Each row was made from one path, in order. Every step used is in the known rows, and no mark comes twice. Write each row's path.
In the rows, 128 means zero.
Known rows:
mizov zumog: [ 98 136 136  93 169 134 151 122  94 128  82 127 124  95 159 128 132 135
  68 140 111 111 122 144 114  85]
bisaf selepa revig zoref buvuzem: [110  99 158 136 150 113 178 200 165 102 110  88 158 108 168 142 105 176
 100 167 144 116 161 153  91  59]
mizov zumog mumon selepa: [124 128 114 131 129 137 119 114  66  84 100 127 137 122 168 175 101 158
 115 141  58 132 114 157 112  72]
zoref bisaf selepa mumon: [178  96 134 137 161 171 176 136 134 151 124 131 149 175 106 186 162  97
 113 158 137 102 104  98 148 111]
mizov zumog mumon: [112 144 111 104 169 149 139  99  69  80  80 120 132 116 132 157 111 182
  82 133  65 124  94 158 101  82]
mumon selepa bisaf: [129 112 154 132 121 126 123 119 130 170 160 118 111 125 163 136 138  92
 126 172 127  89 154  93 161  95]
bisaf selepa: [ 77  81 134 134 143 129 154 138 148 145 100 125 127 118 185 158 138 123
 110 153 152 116 126 133 165  97]
revig selepa mumon: [159  66 149 138 157 167 171 136 131 116 119 128 140 147 145 170 143 129
 138 152 117 111 135  78 160 160]
mutakiv zumog mumon selepa: [146 125  99 114  96 136 127 116 103  95 150 135 146 143 202 171 136 150
 135 155  66 122 151 141 168  91]
bisaf zoref buvuzem: [ 77 132 152 163 149  96 160 150 152  90  68 119 171  83 153 172 122 142
  78 169 100  99 151 178  98 109]
revig selepa bisaf: [142  74 156 122 158 144 141 130 142 138 141  93 100 110 151 144 143 129
 129 185 133  98 145  81 163 149]
zoref bisaf selepa: [145 102 137 135 158 146 167 148 150 143 113 115 119 131 150 161 163 113
 105 165 150 110 107 126 143 102]
mutakiv zumog mumon selepa revig zoref: [163 152 110 103 108 123 129 153 112  84 154  97 138 157 198 137 121 195
 151 149  58 131 185 144 105  60]
buvuzem selepa mumon zumog mizov: [162 119 135 106 121 130 206 122  90 178 167 145 172 158 148  94  92 108
  98 130 125 152 129 141 123 162]
buvuzem selepa: [108 120 166 106 132 136 170 107 109 118 129 164 102 120 174 121 116 159
 118 164 139 162 114 146 159 100]
selepa mumon zumog mizov: [161 120 112 119 141 131 203 144 119 196 143 117 182 148 138  95 132  81
  70 107 116  99 143 112 105 172]
mutakiv zumog mizov: [132 104 106  58 136 113 178 147 117 156 136 117 148 119 194  71 163 112
  82 124 119 104 156 151 150 118]
revig zoref bisaf selepa mumon: [175  95 155 140 171 152 172 143 127 118 106  95 162 185 109 178 146 142
 166 136 125 107 134 110 128 104]
mumon selepa: [119 108 152 146 116 119 147 139 136 142 122 140 117 116 200 141 140 109
 123 150 122 112 143 121 151  99]
bisaf selepa mumon: [109  78 131 135 148 152 163 125 135 152 111 137 156 162 138 183 135 111
 116 144 141 107 124 103 169 106]
mutakiv zumog: [121 133 121  71 138 134 162 124 127 139 130 137 132 115 189 123 168 130
  84 154 118 102 159 130 171 103]
revig zoref: [104 122 170 120 163 118 161 136 134 105  85  97 126 120 164 113 138 175
 143 118 116 110 153 132 125 102]
mumon selepa revig: [133 138 140 132 118 121 149 168 150 163 149 137  94 119 195 115 142 112
  86 166 126 114 152 110 109  72]
buvuzem selepa bisaf zoref revig: [114 140 141 105 143  82 130  97 125 134 112 103 121 134 134 156 124 141
 151 207 122 146 139 183 107  88]
bisaf selepa mumon zumog mizov: [132  78  99 132 133 123 193 153 132 204 138 108 197 158 156 132 114  70
  88 118 141 109 141 127 127 158]
selepa bisaf: [117 127 150 105 157 140 144 107 132 167 140 112 103 117 124 118 150 115
  92 164 132  85 135  91 151 103]
zoref buvuzem: [124 115 160 130 149 136 186 151 143 107 109 134 150  84 150 138 136 137
  68 164 127 100 128 138 128 101]
bisaf selepa mumon zumog: [124 107 114 150 134 145 176 134 141 186 134 127 182 153 151 184 121  88
  93 147 139 107 149 103 146 145]
buvuzem zoref: [129 154 156 117 156 133 122 150 126 117 107 149  89 138 169  97 147 115
 103 140 144 117 125 140 128 117]

Which path is each row?
[199 153 164 138 141 123 156 187 144 129 142  95 100 142 167 106 152 143
 136 156 108 114 159 116  69  74] | mumon selepa revig zoref bisaf
[138 156 106 119 130 142 122 140  80 106 125 127 114 125 165 151 100 158
  77 159  61 134 118 149  68  49] | mizov zumog mumon selepa revig
[169 134 182 135 128 136 208 136 103  95 148 131 210 138 135 155  67 175
 131 159 110 148 167 147 113 134] | revig zoref buvuzem selepa mumon zumog
[159 127 103  98 103 139 107  96  95 125 186 112 139 147 163 168 132 134
 134 178  69  99 160 112 177  89] | mutakiv zumog mumon selepa bisaf
[101 120 159 177 115  86 119 143 142 124 124 102 168  97 154 190 106 101
 114 198  94  82 182 153 117  96] | mumon selepa bisaf zoref buvuzem
[ 94  91 148 157 158 103 115 128 146 124 101  76 123 107 154 177 128 132
 141 190 105  98 171 121 132 158] | revig selepa bisaf zoref
[123  87 123 148 164  84 145 161 169  99  53  78 137 108 189 184 159 140
 158 182 111 127 152 173  92 143] | bisaf zoref revig selepa
[189  97 142 109 163 124 129 187 151  96  95 110  92 139 191 127 167 122
 158 176 152 138 130 157 110 147] | buvuzem zoref revig selepa
[135 132 117 117 133 143  97  94  61 111 137 105 132 131 133 171  98 140
 116 165  62 111 123 132 121  70] | mizov zumog mumon selepa bisaf
[234 124 119 124 154 141 152 184 143 135 128 114 147 174 164 153 153  89
 139 173 140 128 152 127  95 196] | buvuzem zoref revig selepa mumon zumog
[120 151 157 109 164 121 166 161 148 127 110  97 103 122 162  86 137 178
 106 135 121 112 157 121  81  76] | selepa revig zoref
[191 126 118 149 146 163 188 143 141 185 147 119 173 165 121 188 145  76
  88 164 134 100 132  96 126 150] | zoref bisaf selepa mumon zumog
[171 140 173 122 176 134 172 144 134 105  98  91 117 131 135 116 163 163
 140 133 113 104 137 122 101 107] | revig zoref bisaf
[140 117 164 109 135 163 177  94  93 125 141 177 132 165 127 145 113 146
 129 155 125 152 112 117 166 108] | buvuzem selepa mumon
[ 78 129 171 153 128  97 164 130 121  70  94 148 161  93 163 173  82 168
 107 190 107 154 141 206 117 101] | bisaf zoref buvuzem selepa
[149 125 173 146 120 107 167 201 154  98 135 100 146 104 186 123 111 160
 118 167 112 113 179 141  78  59] | mumon selepa revig zoref buvuzem
[121 110 183 133 156 120 182 161 142  73  89 101 162  94 153 130 120 182
 122 138 117 104 156 150 111  95] | revig zoref buvuzem
[196 174 159 115 170 150 133 159 127 119 120 144  79 150 137 101 175 104
  99 154 137 112 109 136 106 123] | buvuzem zoref bisaf
[172  94 134 149 147 156 186 147 137 151 141 119 164 137 158 172 130 109
 110 158 116 109 157  79 138 201] | revig selepa mumon zumog
[129 127 117 116 139 107 194 155 136 188 130 103 152 105 182  71 134  95
  62 116 130 106 143 141  98 163] | mumon zumog mizov
[151 149 128 131 144 152 188 122 129 181 137 137 168 145 129 148 136  97
  73 138 115  96 147  91 125 156] | selepa mumon zumog
[ 95 157 160 143 133  99 168 158 134  91 118 147 138  96 160 146  85 170
  69 206 111 155 145 193  71  75] | bisaf zoref buvuzem selepa revig
[144 118 129 144 116 139 109  98 106 124 160 113 120 143 137 167 116 135
 138 164  79 101 129 105 147  96] | zumog mumon selepa bisaf
[153  83 117 148 165 111 155 146 154 105  66  92 166 153 144 206 155 125
 165 175  97 117 150 145  98 153] | bisaf zoref revig selepa mumon
[183 158 133 122 163 145 129 198 152 147 140 132  73 164 152 113 160  99
  76 182 166 124 116 138  86  86] | buvuzem zoref bisaf selepa revig
[110 124 170 153 133 121 174 116 105  79 106 162 191 137 119 196  81 154
 114 181  95 146 139 176 120 108] | bisaf zoref buvuzem selepa mumon
[136 113 183 105 132 137 169 112 107 115 171 141 131 100 124 136  98 150
  98 208 139 132 129 137 158  89] | zoref buvuzem selepa bisaf
[ 88 148 109 152 133 100  72  90  68  97  93  87 151 129 135 205  82 143
 128 169  33 112 144 169  89  77] | mizov zumog mumon selepa bisaf zoref
[154 105 199 121 138 144 194 126  96  61 128 141 185 148 120 153  81 196
 155 153 113 151 143 148 132  95] | revig zoref buvuzem selepa mumon
[ 71 144 142 139 160  97 118 104 137 152  99  95 127 116 126 154 134 118
 104 167 103  88 158 130 120 114] | selepa bisaf zoref
[198  99 102 135 143 139 205 165 132 200 149 101 191 168 125 134 140  59
  84 135 138 103 126 121 105 166] | zoref bisaf selepa mumon zumog mizov
[126 155 152 165 118 114 185 125 111 109 128 151 218 130 135 196  65 135
  90 184  93 146 164 177  99 147] | bisaf zoref buvuzem selepa mumon zumog
[146 141 138 147 125 122 130 153 121  83 128  95 118 148 171 133 105 196
 154 135  67 130 150 133  78  66] | zumog mumon selepa revig zoref
[110 142 118 116 166  81 126 118 155 155  87  74 131 123 124 157 164 111
 122 185 113  92 151 155  91  95] | selepa bisaf zoref revig
[135 113 204 108 140 124 164 121 105  83 150 106 146 113 127 127  81 196
 149 186 127 140 154 148 139  83] | revig zoref buvuzem selepa bisaf
[137 140 169 120 162 123 188 186 155  93 115  97 142  97 149 103 123 183
  83 156 119 105 160 139  67  72] | selepa revig zoref buvuzem
